Each row was made from one small tree. The marks that hang from a mark follow it in brackets, in alphabetical order. Every link used is in the known rows. Write each row's tree.
Known rows
duduk[nudobe[feka kunu nenet]]: [ 1.166 -1.223 -1.496  4.044 -1.476 -1.451  0.783 -0.460 -4.335  0.021
  0.477 -0.003  3.612 -1.836 -4.057  1.754  2.611  0.491]
lini[duduk[nudobe[nenet]]]: [ 0.014  0.361  0.137  6.046  1.308  0.376  1.950 -0.578 -2.411 -1.152
 -0.581 -0.741  3.088 -4.285 -3.341  1.823  0.843  1.580]
kunu[nitad nudobe]: [ 0.443  0.075  0.169  1.635  1.118  1.357 -1.272 -0.857 -1.738 -3.362
  1.611 -2.758  1.385 -1.095  0.365  3.733  1.502  0.704]
nitad[kunu[nudobe[duduk feka]]]: [-0.182  0.022 -1.060  4.088 -3.549  1.893 -3.729  0.273 -3.951 -4.494
  1.173 -1.862  3.444 -2.750 -1.474  5.027  2.654  3.754]
lini[duduk[nudobe[feka kunu[nitad] nenet]]]: [ 1.805 -0.886 -1.080  7.489 -0.272  1.568 -0.655  1.299 -4.703 -0.664
  2.098  0.156  3.539 -0.364 -2.647  2.253  4.651  3.945]
lini[duduk[nudobe[kunu]]]: [ 0.599  1.882  0.353  3.876 -3.506  2.787 -0.556  0.217 -1.095 -0.014
  0.666 -0.454  2.249 -1.608 -0.614  1.959  2.784  1.418]
kunu[nudobe]: [-0.617  0.934  0.218  0.987 -0.813 -0.008 -0.251 -1.595 -1.309 -2.677
  0.300 -2.888  1.417 -3.536 -0.615  3.127  0.003 -0.610]
nudobe[duduk[lini] feka nenet]: [-0.065 -1.362 -1.100  4.757 -0.275 -0.632 -0.368 -0.579 -5.846  0.089
  0.669 -0.331  4.692 -1.511 -3.749  4.962  1.779  1.654]
feka[nudobe[nenet]]: [-0.039 -0.166  0.263  3.821  2.100 -2.444  0.595 -1.222 -2.391 -0.938
  0.189 -0.375  2.190 -3.819 -3.454  0.508  0.276 -1.694]
nudobe[feka kunu]: [ 0.300  0.558 -0.354  1.128 -2.744  1.362 -1.483 -0.846 -2.845 -0.007
  0.998  0.633  1.597  1.029 -1.017  3.674  2.121  0.251]
duduk[lini nudobe[nenet]]: [ 0.670 -1.985 -0.888  2.318 -0.383 -4.552  2.572 -1.736 -3.641  0.412
  0.523 -2.516  3.824 -3.560 -3.949  2.243  1.091 -1.483]
duduk[lini nudobe[kunu]]: [ 1.434 -0.408 -0.827  0.245 -5.079 -2.279  0.041 -0.848 -2.298  1.569
  1.609 -2.152  3.107 -0.688 -1.044  2.356  3.179 -1.705]
lini[duduk[nudobe[kunu[nitad] nenet]]]: [ 2.090  0.562  0.406  6.964  0.026  1.728  0.372  1.153 -1.624 -0.843
  0.911  0.443  2.720 -0.313 -1.615  1.558  3.414  2.997]
feka[nudobe[kunu nenet]]: [ 1.039  0.768  0.650  4.399 -1.090 -2.275 -0.239  0.041 -1.372  0.056
  0.439  0.741  1.799 -2.034 -2.640 -0.533  1.358 -1.479]
feka[nudobe[duduk kunu[nitad] nenet]]: [ 1.955  0.573  0.500  6.660  1.029  1.957 -2.347  1.509 -2.049 -1.236
  1.711  1.699  3.442  0.751 -1.704  1.091  3.732  1.954]
nitad[kunu[nudobe[duduk[lini] feka]] nenet]: [ 0.742 -3.042 -1.454  2.711 -2.769 -4.046 -3.365 -0.981 -3.138 -3.945
  2.087 -4.562  4.704 -3.039 -1.992  5.053  3.526  2.858]

Which tree is each row?
[ 0.670 -0.509 -1.724  1.286 -3.109  0.549 -1.149 -0.646 -4.144 -0.117
  1.770 -0.776  3.250 -0.722 -1.972  2.725  3.366  0.232] | duduk[nudobe[feka kunu]]
[-0.203 -1.739 -1.947  5.384 -1.620 -2.026 -0.895 -0.013 -6.032 -1.169
  1.475 -2.784  5.087 -4.022 -3.737  4.076  2.255  1.888] | kunu[nudobe[duduk[lini] feka nenet]]
[ 0.882 -0.514 -0.843  5.025 -3.319 -0.663 -1.105  0.583 -4.847  1.303
  0.909  0.729  4.201  0.295 -2.897  3.808  2.955  1.820] | nudobe[duduk[lini] feka kunu nenet]
[ 1.252  0.789  0.748  4.472 -3.093 -0.716  0.080  0.233 -1.900  1.003
 -0.219  0.888  3.360  0.153 -1.980  3.141  1.856  0.889] | nudobe[duduk[lini] kunu nenet]
[ 0.766 -2.483 -2.032  6.043  0.376 -0.665 -1.648  0.648 -6.472 -2.065
  2.864 -2.842  5.094 -1.468 -2.595  4.663  3.708  3.125] | kunu[nitad nudobe[duduk[lini] feka nenet]]
[ 2.319 -0.036  0.798  5.103 -1.077  0.548 -0.837  0.878 -2.235  0.331
  1.101  1.008  3.418  2.544 -0.964  3.797  3.221  2.196] | nudobe[duduk[lini] kunu[nitad] nenet]
[ 0.716 -1.302  0.856  0.505 -0.291 -4.435 -1.050 -2.337  1.424 -5.215
  0.046 -3.892  1.497 -3.666 -0.894  3.193  0.604  0.851] | nitad[kunu[nudobe] nenet]
[ 2.411 -1.231 -0.897  0.522 -3.270 -1.070 -1.082 -0.231 -2.755  0.564
  3.052 -1.965  3.186  1.707 -0.145  2.920  4.528 -0.468] | duduk[lini nudobe[kunu[nitad]]]
[ 0.322 -1.871 -0.984  3.233 -0.706 -1.247 -3.356 -1.028 -1.892 -5.785
  0.791 -3.157  3.915 -3.083 -2.003  4.843  2.720  3.955] | nitad[kunu[nudobe[duduk feka]] nenet]
[ 0.826 -3.725 -2.027  2.417  1.558 -1.487 -3.121 -0.755 -4.291 -3.256
  3.566 -4.774  5.249 -0.872 -1.109  5.361  4.400  2.892] | kunu[nitad[nenet] nudobe[duduk[lini] feka]]
[ 1.892 -2.698 -0.903  2.067 -0.170 -0.286 -3.232 -0.567 -2.863 -0.827
  2.934 -1.180  4.329  3.519 -0.550  5.243  5.294  2.874] | nudobe[duduk[lini] feka kunu[nitad[nenet]]]
[ 2.642 -4.534 -2.305  0.299 -0.532 -4.021 -1.517 -1.281 -3.576 -0.526
  3.954 -3.391  4.473  1.387 -1.615  3.295  5.681  0.636] | duduk[lini nudobe[feka kunu[nitad[nenet]]]]
[ 0.127 -1.265 -1.593  2.170  0.835  1.460 -2.301 -0.615 -4.691 -3.203
  2.938 -2.906  2.272 -0.848 -0.641  4.360  2.649  1.668] | kunu[nitad nudobe[feka]]
[ 0.341 -0.569 -0.780  6.782 -1.783 -0.408 -2.012  0.631 -4.191 -4.480
 -0.025 -1.086  3.713 -4.022 -3.392  4.066  1.884  4.149] | nitad[kunu[nudobe[duduk feka nenet]]]
[-0.310  0.352 -0.462  2.361 -3.077  0.376 -1.516 -0.431 -2.943 -1.429
  1.455 -3.471  3.715 -3.194 -0.668  4.382  1.838  0.656] | kunu[nudobe[duduk[lini]]]
[ 1.567 -0.772 -1.123  2.991 -3.069  2.858 -3.852  0.795 -5.002  0.322
  3.368  0.295  3.874  3.871 -0.033  5.401  5.126  2.652] | nudobe[duduk[lini] feka kunu[nitad]]
[ 2.209 -1.310 -0.937  5.584 -1.309  0.470 -2.044  1.183 -5.144  0.452
  2.315  0.982  4.139  2.716 -1.998  4.458  4.446  3.069] | nudobe[duduk[lini] feka kunu[nitad] nenet]
